Known rows, with every step that occurs:
T-J-Q-X-E-R: [ 27.4   6.2  36.4  -2.8  52.6 -35.0  19.2 -66.8  13.9  11.5  46.1  25.5
  13.5 -24.1 -20.1 -10.8 -14.1  39.7  14.8   6.4 -17.6  10.9   0.5 -38.2
  40.4  19.8  13.5 -35.0  20.5  16.6]
M-D-T-J-Q: [  2.6 -37.6  48.0  46.4  -5.5 -32.5  22.5  47.8  -8.1  39.6  25.2  14.0
 -39.4  13.7 -26.5  11.8 -40.3 -26.0 -17.7  26.1  -6.2  49.7 -20.2 -19.1
 -22.2   7.3  33.2 -61.7  51.1  -7.1]
T-D: [ 26.3  -1.8  -6.2  10.5  20.7 -41.0  10.9  11.1  27.8  -0.3 -26.1  -2.6
 -22.5  24.2 -28.2   8.3 -18.5 -25.2  -1.9   9.8 -23.5  23.8  -3.6   8.9
 -25.0   1.6  13.2   5.7  -8.6 -19.2]
X-Q-J: [ 23.1 -19.1 -19.4 -32.4  52.7  -9.4 -26.3   8.2  -3.9   0.0  18.9   0.8
  45.8 -37.8 -12.0  11.3  -6.6  59.6  50.9  -7.8 -11.1 -16.7   6.8   9.0
  24.6  -2.7 -29.0  -2.7   1.8  -0.8]
D-T-J: [  1.3 -29.6  33.3  -6.0   5.6 -13.0  35.6  53.2 -14.3  -5.0 -14.1   7.8
   2.8  23.4   3.8  -8.0 -20.9 -25.4   9.1  25.4  24.9  25.9 -19.7 -36.8
 -14.5 -10.3  45.2 -28.4  73.9 -14.8]
Q-J: [ 24.0 -14.0   5.8 -18.9  18.1  -3.9  -8.3  -5.5  -1.2  -4.9  15.5  -8.1
  33.9 -14.9  -5.4  -1.8   9.9  17.3  43.3  -5.4  -9.6 -20.8   5.3   4.3
  10.6  -4.4  -4.2  -3.3  -7.2 -13.6]
X-Q-J-T: [ 24.8 -38.3  -4.4 -24.7  10.3   0.9 -10.8  -5.1  23.9  27.1  48.8  16.2
  -3.2  -8.5  -0.3  12.1  -3.7  38.6  33.9  -4.6 -15.7  -8.8  40.8  32.2
  -7.8 -10.5 -27.3 -24.4 -10.7   5.7]
B-D: [-13.0  11.7   3.6  34.8  -5.4  30.5 -20.5  37.0  -7.0  19.3  -7.1  15.2
 -38.0   0.4  20.3  -0.7 -10.9 -33.4 -23.8  18.5 -26.0  -1.3  -3.9  19.9
  20.1   0.4  -6.7   2.9 -35.8  -3.5]
R-E-X-Q-J-T-D-B: [ 41.9 -62.4 -42.0  -4.8  -7.7 -62.0  13.4  28.2  47.5  29.4  -2.8   8.0
 -37.4  12.9 -40.7  28.4  17.6 -52.8  23.8  -8.1 -23.6  20.3 -10.9 -18.1
 -14.2  20.5  30.0 -35.2   8.2  -9.9]
R-E: [ 21.4  -8.8  -9.6  15.3 -21.5 -15.8   8.3 -31.5   3.0   2.4 -28.0 -20.1
   2.1  17.0   7.6  20.8  19.0  -1.8  31.6  14.9 -20.6 -17.8 -17.3 -53.7
  13.0  40.6  10.2   7.7  23.5  14.6]
E-X-Q-J-T: [ 17.9 -49.4 -13.8 -23.7  -3.9   7.6   9.8   5.8  29.0  41.2  58.9  16.8
 -13.7 -11.2   6.6  13.2  -4.5  32.4  22.6 -22.1 -24.0 -12.5  33.7  22.5
  -0.6  -0.6 -20.7 -24.5  -5.6  16.3]
Q-X-E: [ 13.1  -4.9  13.1 -34.7  69.2 -37.8 -21.2 -65.0  -3.4  -2.1  13.3   7.6
  43.7  -5.3 -13.9 -35.2  -8.4  33.9  14.8  19.6  10.1  -3.8   7.9  -2.6
  13.8  32.1  33.1  11.3  -1.3  26.3]
D-T-J-Q: [ 21.8 -29.9  43.8  36.8  13.0 -33.2  26.5  44.6 -10.9  14.8  19.3  -2.7
 -24.6  16.1 -23.2   9.1 -29.9 -13.3  -6.5  26.7  -5.8  27.5 -21.7 -23.1
 -12.2  14.5  35.9 -59.2  59.3  -3.0]
T-J: [-11.5 -11.8  14.1   0.6   6.3 -12.6  29.7   5.5 -16.9 -18.8  -1.8   6.4
 -19.6  17.3  22.8  -3.6 -12.5 -10.7   5.0  17.2   6.7  26.6  -1.2 -34.3
  -5.0 -14.7  19.0 -17.7  26.6 -10.1]
E-R: [  9.5  15.6   5.5  -0.7  -5.5  14.1  20.2 -23.3  25.3  13.5  18.9  19.9
   0.8 -25.9 -11.9   8.4   5.1  16.7   6.9 -20.2 -17.0  -3.0   1.9 -24.9
  28.4  -9.6 -21.4 -18.9  13.7   2.7]
Q-J-T-D-M: [ 51.0 -26.0  -4.9  16.1  -7.7 -35.9  12.9  15.5   4.7  11.5   7.8   9.9
  -2.4  16.6 -27.8   0.9  -5.8 -37.0  -0.6  29.6 -13.8  23.8  33.7  -6.7
 -36.5 -19.1  22.0 -54.6   4.1 -55.8]
R-E-X-Q-J-T-D: [ 46.2 -43.2 -28.2  -4.4   6.6 -42.0  28.7   1.1  53.1  39.3   8.5   2.0
 -32.7  23.3 -17.5  27.8 -15.3   0.5  27.1  -6.8 -55.5   1.7  13.1   1.8
 -19.9  26.7  -0.3 -13.4   0.4   0.0]
R-E-X: [  3.9 -18.6 -32.1   9.2 -44.4   3.8  44.3  -6.1  12.3  35.2  -2.5 -13.1
 -19.6  11.0  16.1  17.2  12.8 -15.8  -1.7 -27.0 -29.9 -24.8 -25.9 -62.7
  16.7  51.7  20.1   6.3  27.6  26.7]
E-X: [-10.9 -14.8 -24.1   1.7 -30.7  13.4  37.0  17.3  10.6  34.0  19.5   3.0
 -21.5  -1.4  15.7   1.8  -5.8 -12.9 -23.4 -38.4 -10.5  -9.6  -9.1 -18.5
   9.0  22.1   9.1  -0.5   9.5  13.5]
M-D-T-J-Q-X: [ 23.4 -49.1  76.4  10.3   7.9 -56.0   0.3   0.6   1.0  34.2  12.5  -7.1
  -9.9  -8.3 -17.0 -29.2 -17.9 -43.5  -1.4  20.3  16.3  57.3  -7.5  -6.4
   2.3  20.6  39.3 -68.7  15.4   2.4]
E-X-M: [ -3.2 -11.5 -38.1 -42.2   1.9  31.5  17.4  17.3  17.7   8.4  25.8   7.5
 -10.1  -6.0   2.0  12.3 -15.3  26.4  10.9 -15.9 -50.7 -12.4 -17.8 -14.4
  11.4  -1.8 -12.2  -9.5  -3.0  15.0]
Q-X: [ 26.0 -17.3  34.9 -24.5  14.4 -27.9 -17.2 -40.6   4.0  -1.5  -6.3 -18.9
  26.2 -23.8   5.4 -39.9  14.2 -20.1  11.2  -0.5  23.3  12.9  10.5   9.0
  20.4  14.4  10.8 -20.4 -24.7  11.5]

Rows:
[ 51.8 -44.1 -36.1  13.0  -5.9 -39.5  23.1  18.8  11.9  27.7   4.0   7.9
  -7.7  12.1 -24.9  20.7  -8.9 -19.5   6.3  14.8 -33.7  12.8  17.2 -39.7
 -14.2  11.1  15.5 -49.3  25.8 -28.9] -> R-E-X-Q-J-T-D-M
[ 39.6 -50.5 -26.0 -13.7  16.3 -59.8  -5.3  36.5  39.7  10.4   3.5  18.7
 -22.4   3.9 -48.2  16.3   9.8 -41.4  19.9   2.4  -5.5  38.9   4.3  20.8
 -25.6 -10.6  16.5 -39.4 -10.3 -26.9] -> X-Q-J-T-D-B
[-24.5 -33.2  -2.0  11.7 -50.0 -35.0 -15.4  24.3   7.2  36.7   1.4  29.4
 -27.6  -7.4 -31.1   9.9  16.5 -75.8 -15.4  -2.6  20.1  52.1 -14.4  -4.1
 -20.4 -11.6  24.3 -30.3  -7.2 -23.8] -> M-D-B
[ 12.2 -33.9  53.4  -5.6  52.2 -61.3  -6.7 -28.9 -10.3  36.7  28.5  18.8
  13.8   0.3 -30.8 -27.1 -39.2   8.2  -0.9  36.7   9.7  31.6  -6.4 -10.9
  -1.5  38.8  56.6 -29.3  34.5  19.9] -> M-D-T-J-Q-X-E
[ 25.2 -25.8 -21.2   7.8   1.8 -61.1   1.6  35.4  26.1  -5.2 -29.0   2.6
 -23.0  13.2 -46.9   8.2  12.0 -73.2  -2.6   5.8   4.5  41.1 -20.5  -4.3
 -21.0  -1.9  40.0 -20.8  -4.6 -34.1] -> T-D-B
[ 18.8 -29.6 -33.0 -32.7  34.3  -1.6  -1.2  19.5   2.2  22.9  30.7   3.9
  30.7 -36.9  -6.9  15.2  -8.3  50.5  34.9 -32.3 -17.6 -21.5  -1.0  -5.7
  30.7  10.0 -22.5  -1.8   8.4   8.1] -> E-X-Q-J
[ 32.3 -57.7 -38.3 -12.1   0.1 -52.8  12.3  40.9  45.7  27.9  12.3  17.3
 -35.5   3.6 -43.5  18.6   7.5 -51.7   7.3 -16.4 -12.9  27.7   0.2   9.9
 -19.5   1.1  22.2 -40.1  -4.0 -21.2] -> E-X-Q-J-T-D-B
[ 27.5  -3.4  49.6  10.5  50.8 -15.7  10.0 -17.3  12.8  32.4  30.1  32.9
   9.3 -21.7 -23.9 -11.8 -20.1  13.5   7.0  21.3 -19.2  10.0  -9.5 -30.7
  43.7  22.5  31.7 -44.4  32.0  17.4] -> B-D-T-J-Q-X-E-R
[  6.8  21.1  -2.1 -11.0  39.2   0.9  12.1 -50.3  18.6  17.7  35.6  37.1
  19.4 -15.0 -19.8   8.5  -8.1  53.3  10.4  -6.2 -22.8 -12.7   1.5 -27.3
  28.9   6.9  -1.6   4.1  32.2  17.0] -> X-E-R
[  9.3 -49.2  20.2  28.7 -23.4 -24.1  39.2  42.1   4.7  51.4  24.1   4.2
 -44.8  18.7 -21.6  30.3 -35.2 -17.5   0.2  23.9 -43.0  31.4 -41.8 -57.1
 -10.1  31.4  33.5 -59.7  63.3   9.8] -> R-E-X-M-D-T-J-Q
[ 27.7 -34.1 -37.4 -24.0  24.7 -10.8   0.9   3.5   2.8  22.3  16.2  -7.8
  35.8 -29.5  -3.2  23.1   2.5  49.6  52.4 -22.0 -30.7 -28.3  -9.8 -29.6
  37.2  34.3 -16.7   0.3  21.0  15.2] -> R-E-X-Q-J
[  5.6 -16.2 -43.1 -34.8 -11.4  19.8  21.6   0.7  20.1   8.1   8.0  -7.1
  -9.0   1.5   7.5  26.1   0.7  21.1  27.2  -1.0 -65.2 -22.9 -29.7 -48.1
  17.1  25.4  -4.3  -2.4  11.5  22.6] -> R-E-X-M
[ 45.1 -37.5 -31.1   6.9   0.4 -30.2  21.0  33.1   7.7  29.9  19.9  21.5
  -6.8   6.1 -26.1  11.8 -20.0 -21.1 -10.4   5.2 -23.0  20.2  27.8 -13.7
 -22.3  -6.9   8.7 -52.8  11.9 -35.4] -> E-X-Q-J-T-D-M
[ 27.9 -35.3  17.2 -12.1 -20.1   1.1   8.5 -18.2  24.2  19.6  46.3   5.6
 -13.0   4.6   5.2   1.3   6.9   8.1  30.7  -1.9 -16.0 -11.1  35.8  30.1
 -19.7 -14.7  -6.6 -25.6 -17.8  -3.9] -> Q-J-T
[ -1.5 -24.3 -56.6 -12.7   9.2  -3.9  11.9  12.1   7.6  33.3   3.6   3.2
  -1.9 -17.2   5.6  35.3 -13.3  41.9   4.8 -26.4 -25.1 -13.1 -15.3 -42.4
  31.5  46.7 -11.5   5.2  35.6  40.3] -> R-E-X-Q
[ 33.0  -6.6 -14.2  22.7   5.5 -39.5  10.1  27.9 -10.1  -3.2 -25.4   3.4
   3.2  14.6 -32.8   0.7 -12.1 -41.5 -20.5  29.1  -4.2  31.0   6.8 -23.8
 -26.3 -13.0  26.7 -38.7  14.4 -53.5] -> T-D-M
[ -6.3 -48.0  48.6 -29.5  -3.0 -23.6  13.5  38.4  -3.9  17.2  -9.2  21.7
   3.5   8.2   2.3 -19.5 -28.4 -31.1  16.0  32.3  15.3  57.6 -15.0 -23.0
 -14.4 -12.2  40.1 -49.6  50.2 -13.1] -> Q-X-M-D-T-J
[-20.2 -37.4 -13.4 -14.9 -32.7 -21.7 -25.2  29.2  13.5  24.8   5.0  33.9
 -22.3 -11.7 -36.1  13.0   8.8 -53.8   0.0   7.0  -5.7  48.5 -21.1  -1.2
 -16.6 -21.0  13.9 -34.6 -12.7 -19.8] -> X-M-D-B
[  5.3 -35.1  37.6  20.2   3.3 -21.6  15.0  50.3  -1.2  32.1  28.8  13.8
 -36.8  10.6 -30.1  16.8 -44.5  -7.0  -1.2  35.4 -24.4  47.0 -22.7 -18.3
 -21.7   0.1  22.4 -61.6  48.6  -7.2] -> X-M-D-T-J-Q
[ 43.9 -37.9  72.2   7.5  25.2 -52.0   2.0   1.2  -1.4   8.3   4.2 -23.3
   4.6  -8.5 -13.5 -34.8  -8.9 -30.3   4.8  21.5  18.0  34.2  -8.5 -10.0
  12.1  25.7  42.1 -65.9  18.9   3.6] -> D-T-J-Q-X
[ 30.2 -20.9   3.3  11.3  -3.0 -35.3  18.4   2.9  51.4  20.8  -1.2   9.6
 -52.7  40.1 -21.8   4.5 -18.5 -33.5  -7.4  11.1 -31.0  29.0  23.0  31.6
 -47.2  -3.9  11.0 -14.7 -19.1 -14.8] -> J-T-D
[ 28.6 -38.7 -12.4  11.4 -15.4 -52.8   6.2  25.2  43.9  10.2  -7.2  13.3
 -47.7  25.3 -43.1   5.9  14.9 -80.1  -6.6   5.8  -1.0  43.7   3.0  13.2
 -41.1  -9.4  36.3 -38.9 -12.8 -29.8] -> J-T-D-B
[ 47.6 -29.2 -17.7   5.6  16.5 -43.1  -0.7  24.6   2.6  10.9  10.6  15.7
   4.8   4.2 -33.2  11.0 -17.9 -15.6   0.4  25.3 -17.3  26.1  32.8  -5.0
 -26.9 -21.0   3.0 -53.0  10.3 -45.4] -> X-Q-J-T-D-M
[ 12.4 -23.7  45.5  54.7   8.4 -15.8  15.6  64.8 -10.6  27.2  13.5   9.2
 -43.5  16.5 -15.5   8.4 -35.5 -28.6 -18.5  38.1 -18.1  28.1 -21.9 -14.7
  -1.6  13.3  35.0 -58.4  37.2  -5.4] -> B-D-T-J-Q
[ 31.1 -23.2  24.5 -32.5  43.7 -21.1  -9.3 -21.3   8.6 -20.5  22.0 -12.5
  -1.7 -19.6 -11.7 -17.0 -14.8  17.4  33.4  33.7 -31.5  24.6  -7.7  -8.1
  16.6  -1.2  -3.3 -55.6 -18.2   4.2] -> T-J-Q-X-M
[ 36.1 -19.4  -6.7  26.9 -16.5 -32.4  14.4  19.5   5.6  10.4  -0.2  12.5
 -22.8  29.0 -24.0   3.3 -11.0 -48.7 -24.5  30.0 -11.6  31.7  29.4  -9.2
 -43.7 -23.3  21.2 -51.9   6.8 -46.0] -> J-T-D-M
[-10.6 -34.7  33.1 -15.3  -4.2 -23.7 -13.1 -15.8   6.5  34.5  31.2  16.2
 -30.4 -14.0 -12.2  -7.1 -36.3 -13.9   7.6  22.8 -27.8  60.4  -4.1  -1.6
  -7.1  -9.1  -1.3 -51.6 -26.1  -1.7] -> T-J-Q-X-M-D
[ -5.0 -53.8  16.0  -6.4 -16.4 -51.9 -16.4  16.4   8.4  22.4  15.9  19.1
 -33.9 -16.7 -39.1  -3.6   0.5 -62.9   2.6  20.8  -0.7  73.3 -20.1 -12.7
  -6.0 -10.2  26.7 -72.0 -14.5 -20.0] -> T-J-Q-X-M-D-B
[ 39.1 -39.0 -20.5 -10.6  16.1 -36.3  22.5  16.8  54.1  37.4  23.7  13.0
 -36.4  12.0 -22.6  13.2 -24.2   0.8  12.5 -14.4 -40.4  12.7  21.7  26.0
 -26.6   1.0  -4.9 -16.3 -13.5  -6.7] -> E-X-Q-J-T-D
[ -6.0 -21.1  34.1  18.6   2.4   4.6  20.3  77.2 -19.3   8.7 -17.9  20.4
 -19.6  26.9  16.3  -6.4 -25.4 -44.4  -6.0  38.4   8.9  27.3 -23.6 -22.3
  -0.1 -10.5  42.8 -30.2  52.6 -16.2] -> B-D-T-J
